Each row was made from one path, in order. Every step used is in the known rows, and no mark comes twice. Write each row's path.
Known rows:
dosaf-zitilub-fuba-tafose-mupa: [ 11.3  -2.6  -6.8  17.4 -11.5 -12.5 -46.0   7.4   5.5   1.8  -5.2   0.4
   9.2  -2.8  -5.4 -25.3   4.1  -2.2  -7.4  11.6   0.2 -35.0  15.3]
fuba-tafose-mupa-zitilub: [ 13.1  20.0   9.2   5.8  -6.4   6.0 -38.9  -6.9   6.5  -4.0   4.6  16.0
 -26.7  -9.5 -29.2  -0.1   5.0   7.9   5.2  -4.3  -7.1  -9.4   6.7]
zitilub-fuba-tafose-mupa: [ 16.3  11.7  -9.5  11.0 -12.3  -1.2 -30.2  -0.7  -4.9 -13.5  -1.9  25.5
   4.9 -15.7 -22.2 -26.6  -9.8  -6.0  -3.3   9.2  12.2 -24.3  -5.8]
fuba-tafose-mupa: [ -9.7  36.0  -9.1   2.9  -0.8  14.1 -25.5   0.9  -3.3 -17.2  11.5  26.3
 -13.1 -19.9 -19.0 -14.0   4.0   2.0  -7.3  -1.6   3.6  -4.3   1.0]
zitilub-dosaf: [  6.7 -12.9  -5.9  -1.6   8.8  19.1  15.4  -3.6   4.0   2.1  20.8  14.5
 -15.0   5.4   6.7   3.6 -22.4   1.2 -21.6  -3.1  -5.4  11.2   4.2]
fuba-tafose: [ 15.0  17.6 -14.5  -6.2 -11.4  22.0   0.5 -13.2  -4.8   3.5  14.9  30.8
  -8.8 -22.4 -14.7  -2.9  -1.1   6.5  -2.7 -15.7   6.0  12.6  11.2]
zitilub-fuba-tafose-dosaf-gukarab: [  1.5 -17.0  -5.1   7.0 -31.4 -11.4 -10.5   6.0  -1.5   9.2  -8.5   0.1
  29.3  -6.8  -8.3 -15.7   4.4  -9.0   0.4  10.3  12.6 -19.7   7.4]
mupa-tafose: [ 15.7  25.7   1.1 -16.2  -3.1  15.8  22.8 -14.9  -0.9  -0.7  -0.1  13.3
  -7.9  -9.3  -8.8  14.6  10.2   3.4  -4.0 -18.3  -5.7  20.9  -3.6]
gukarab-fuba-tafose-mupa-zitilub-dosaf: [ 10.5 -25.8  16.7   8.0  -0.4 -11.8 -39.4 -16.3  -6.3  -1.6   4.3  13.1
  -9.0   3.5   3.9 -12.6  -4.5   1.9  20.1   9.9  10.3 -35.5   5.9]
zitilub-mupa-tafose-dosaf-gukarab: [-33.4  19.7   4.1  -8.0   3.9  -4.9  14.6  19.0   9.4  -3.3  -2.4 -13.4
   4.6  11.3  -1.7  -5.0  27.3  -5.8   0.0  -5.1  -0.9  20.3 -32.3]
tafose-fuba: [ 19.1  15.8  -3.1   6.2  11.7  10.6   9.2   1.1  -8.5 -12.6 -10.9   7.2
  12.9 -10.7  -6.7  28.0 -35.8   2.9 -22.4  12.3 -17.3  17.3   1.2]
fuba-tafose-mupa-zitilub-dosaf-gukarab: [-18.6 -34.3  11.9  13.5 -11.0  -7.1 -51.1  15.6  13.6 -16.8   5.8  -5.0
 -16.1   3.1 -14.3 -10.1  29.0  -5.4   8.2   6.1   2.1 -21.6   0.5]
mupa-zitilub-fuba-tafose-dosaf-gukarab: [ 25.6 -32.1  15.3   8.8 -37.1 -19.8 -23.6  -2.2   6.7  22.4 -14.6  -9.2
  16.3   4.6 -15.9  -3.2   7.2  -4.2  12.1   7.3   3.6 -24.5  13.6]
fuba-tafose-mupa-zitilub-dosaf: [ -5.9  -9.9  16.9   2.7  -8.8   1.8 -39.2  -7.1  15.3  -3.2  15.0  13.8
 -27.6  10.9 -20.1  -8.7   7.4   3.7   2.1  -0.1   4.5 -20.2   8.3]
gukarab-dosaf-tafose: [-12.3   1.4  -2.9 -11.8 -12.0  11.6  38.5 -18.1  -3.5   4.3   6.8   2.7
  -6.6   7.5  -0.2   3.8 -11.5   5.9 -20.1 -26.5  22.0   6.6   8.8]
gukarab-mupa-tafose: [ -1.8  38.6  -9.4 -18.9  20.4  15.9  29.0 -14.3  -0.1  -6.8   0.8  12.5
 -23.9 -10.5 -12.4   2.2  -0.3   1.5  21.7 -12.5  -4.0  19.0 -13.9]
dosaf-zitilub-mupa-tafose: [ -0.1  16.0  -2.5  -5.5  13.1   1.4   6.1   6.5  15.2   8.6   5.0 -10.2
 -11.4  13.6   4.5  -3.4  24.8   7.0  -3.0 -17.4 -12.5  22.2 -12.0]
mupa-zitilub-dosaf-gukarab-fuba-tafose: [ 23.5 -71.5   7.7   8.5 -12.9 -13.0 -22.3  -6.8  -7.4   5.2  -0.3  -0.9
   8.0  -6.5  16.2  -1.8  12.9  -4.5  31.7   1.6  10.4 -19.4   8.5]
dosaf-tafose: [ 14.1  20.6  -8.9  -8.7  -8.9  14.2  34.6  -3.3 -13.8   0.2   8.9   7.2
   1.7  -5.6   2.1   3.2 -16.5   3.6 -26.1 -12.9  11.3  21.0  -1.7]
dosaf-zitilub-fuba-tafose: [ 34.8 -21.5 -11.6   7.2 -22.6  -5.4 -19.6  -6.1   4.4  22.2  -1.4   5.2
  12.8  -3.4  -0.3 -14.5   0.2   2.7  -2.0  -2.4   2.7 -18.1  25.9]
dosaf-gukarab-fuba: [ 32.5 -25.9 -19.2  18.6  18.8   0.5   8.2   8.2 -24.0  -7.8  -7.5  -3.8
  17.4 -30.9  28.8   8.1 -13.9  -6.4   5.3   7.1 -12.4   4.7  -7.3]

Which path is each row?
[ -6.9  14.8   8.0  -1.8  13.8 -11.1  -0.9  13.3  11.2  -7.7 -17.0 -19.8
  13.6  17.6   1.9  12.6  12.7   5.9  -6.4   3.1 -13.3  16.5 -13.1] | dosaf-zitilub-mupa-tafose-fuba
[ 12.3 -24.0  29.3  -5.8 -17.5 -10.7  14.6  -4.7   0.3  -2.9  -9.1 -12.7
  11.2  31.3  -1.3  23.6 -22.4   3.3 -21.3  10.4  10.4   0.5   3.2] | mupa-zitilub-dosaf-tafose-fuba
[  4.3  -9.8  -3.8  14.6  11.8  -9.5   7.0   7.3 -20.7   7.6  -8.2 -12.5
  22.4 -13.8  30.9  10.6 -16.3  -5.6  -2.2  16.2 -10.5  -5.1   1.4] | tafose-dosaf-gukarab-fuba
[-20.4 -25.9 -21.3   5.7  30.5   9.1   9.7  16.1   4.3 -16.7  12.6  -5.9
 -17.2  -4.2   8.8 -10.5 -10.2 -11.3  11.0   8.4  -5.7   7.6 -13.5] | zitilub-dosaf-gukarab-mupa
[ 13.4  24.4  15.5   5.0  -3.0  -2.4  -5.3   1.9  -4.1  -8.2  -2.2  -5.1
 -17.3   5.2 -12.0   5.4  -9.3   3.8 -18.7  -2.0  -1.3  -1.5  -7.6] | dosaf-tafose-mupa-zitilub
[ 10.1   5.5 -17.9  10.7  27.3   7.9   1.5  16.9  12.5  12.5  14.6  -4.8
 -15.2   6.1  10.1  -5.4  -9.6   7.7 -18.3  -7.9 -23.5  22.3  -4.9] | dosaf-zitilub-mupa
[ -1.1   4.1 -28.5   9.8  34.2  13.8  11.4  17.1  -3.6 -15.9   1.7  -2.6
 -13.9 -24.3   0.1  -1.1 -12.1  -7.4  13.8   3.4 -17.3  17.4 -14.8] | dosaf-gukarab-mupa
[ -5.6 -11.9  19.7  -8.3   7.4 -11.8  18.1  -5.6   1.2  -8.3  -8.3 -12.3
  -3.1  30.4  -5.8  11.0 -34.9   1.0   4.3  15.9  11.2  -2.6  -7.2] | gukarab-mupa-zitilub-dosaf-tafose-fuba
[ -1.6   0.4   3.6   4.6  -9.4 -13.3 -17.6 -13.1 -10.9  36.0   1.9  -3.1
  15.9   2.2  29.4  -2.5  -0.9  11.4   5.1   4.1   1.9 -23.8  38.4] | gukarab-fuba-tafose-dosaf-zitilub
[-33.0 -16.2  -5.6 -11.4  16.3   3.4  17.1   7.3   8.3 -18.9   2.1 -10.2
 -12.3   2.2   3.2  -7.4  22.5 -13.0  25.3  -2.6   5.5   6.5 -20.7] | zitilub-dosaf-gukarab-mupa-tafose
[-18.7   0.4   8.5  -8.8 -11.1   0.2  30.7 -12.9  -8.0 -12.0 -13.7  -5.6
  18.2  12.7  -3.9  19.7 -22.4   3.6 -24.7  -6.2  22.0   2.3   9.1] | gukarab-dosaf-tafose-fuba
[-34.9  39.2   7.1 -14.0  14.7  -5.9  10.3  -6.7  13.5  24.1  -3.0 -21.3
 -17.5  20.3   7.5   5.5  13.6   8.2  12.1  -1.6 -14.3  -3.5  14.7] | gukarab-mupa-tafose-dosaf-zitilub
[ -6.8  -1.8  10.8  -4.0  -3.1 -15.3  13.8  -2.6 -17.4   3.7 -18.5 -17.2
  27.2  -6.9  25.2  12.8  17.2  -6.9  13.3   5.9  -0.7  -6.6  -4.2] | mupa-tafose-dosaf-gukarab-fuba
[-28.4  22.4  -3.5  -1.2  -2.0  -4.2 -15.0   7.2  16.3  29.0  18.2  -2.2
  -5.9  19.4   2.4 -20.2  10.6  12.5  -8.5  -4.9   0.5   2.8  13.4] | fuba-tafose-dosaf-zitilub-mupa
[ -5.0 -37.8 -12.0   9.1   6.6  10.5   5.4  17.9   3.8 -11.0  12.8  -4.9
  -2.0  -3.1  13.9   1.9   0.2  -9.0 -15.5   2.9  -6.8   9.6  -3.7] | zitilub-dosaf-gukarab
[-12.0   5.6  -2.1   4.7   5.9 -16.9 -13.4  -2.3  -4.7  30.6   8.2  -1.6
  12.5  13.3  27.0 -22.0  -2.3  10.6   9.5   3.5   6.1 -13.0  10.1] | gukarab-fuba-tafose-dosaf-zitilub-mupa
[-24.5   6.7  -4.2   0.8 -19.9   3.2  -9.7   8.2  -0.5   5.4   5.4   0.5
  10.5 -10.9  -3.8  -3.1  18.8  -2.0  -2.2  -0.4   7.1   0.2  13.1] | fuba-tafose-dosaf-gukarab
[-39.2 -17.7   5.1  -8.5  16.9  -9.8   8.8  13.1   4.5 -35.1 -19.6 -20.2
  13.9   7.5   0.7   8.0  10.6 -14.2  22.2  18.3   4.2   2.4 -20.9] | zitilub-dosaf-gukarab-mupa-tafose-fuba
[ 11.5  24.1  11.2 -12.5  -2.4   4.7  16.4  -7.0  -5.8 -16.9 -20.4   1.8
  16.6  -4.7 -11.8  30.8  -0.4   1.0  -7.6   1.6  -6.5  16.8  -5.7] | mupa-tafose-fuba
[-21.9  46.7   8.8 -18.0   4.5   2.9  26.3  -2.6   8.7   9.8   6.8   4.7
  -8.4  20.4  -7.2  -2.8   4.8   4.0  -7.2 -10.8  -0.6  22.4 -24.0] | zitilub-mupa-tafose-dosaf
[-11.7  42.2  16.1 -19.6 -10.7   6.6  23.4 -12.9   2.6  13.7  -0.3   2.6
  -4.7   8.2  -5.6  16.7   7.9   5.0 -11.6 -10.1  -4.0   9.9   6.2] | mupa-tafose-dosaf
[ 65.8 -22.6   4.0   2.2 -30.0  -1.5 -13.5 -21.4   3.6  21.2  -5.4  21.7
  -2.5  -6.2 -26.1  -3.9 -11.8   3.5  12.6  -7.2   4.6 -13.3  11.9] | mupa-zitilub-fuba-tafose
[ 12.3 -55.8 -11.3  14.0  15.6  -3.7   5.8   9.2 -16.8  -8.2   2.5  -7.5
  16.7 -11.0  38.6   0.3 -13.0 -10.5   3.6  11.7  -0.7  -5.3  -5.7] | zitilub-dosaf-gukarab-fuba
[-12.6  13.9 -14.4  -8.5  20.1   7.9  16.1   7.4  -0.6 -19.2  -8.2  -8.0
  -9.7 -17.2  -6.5   1.5  21.2  -9.5  28.7  -7.6  -6.3  17.2 -21.6] | dosaf-gukarab-mupa-tafose
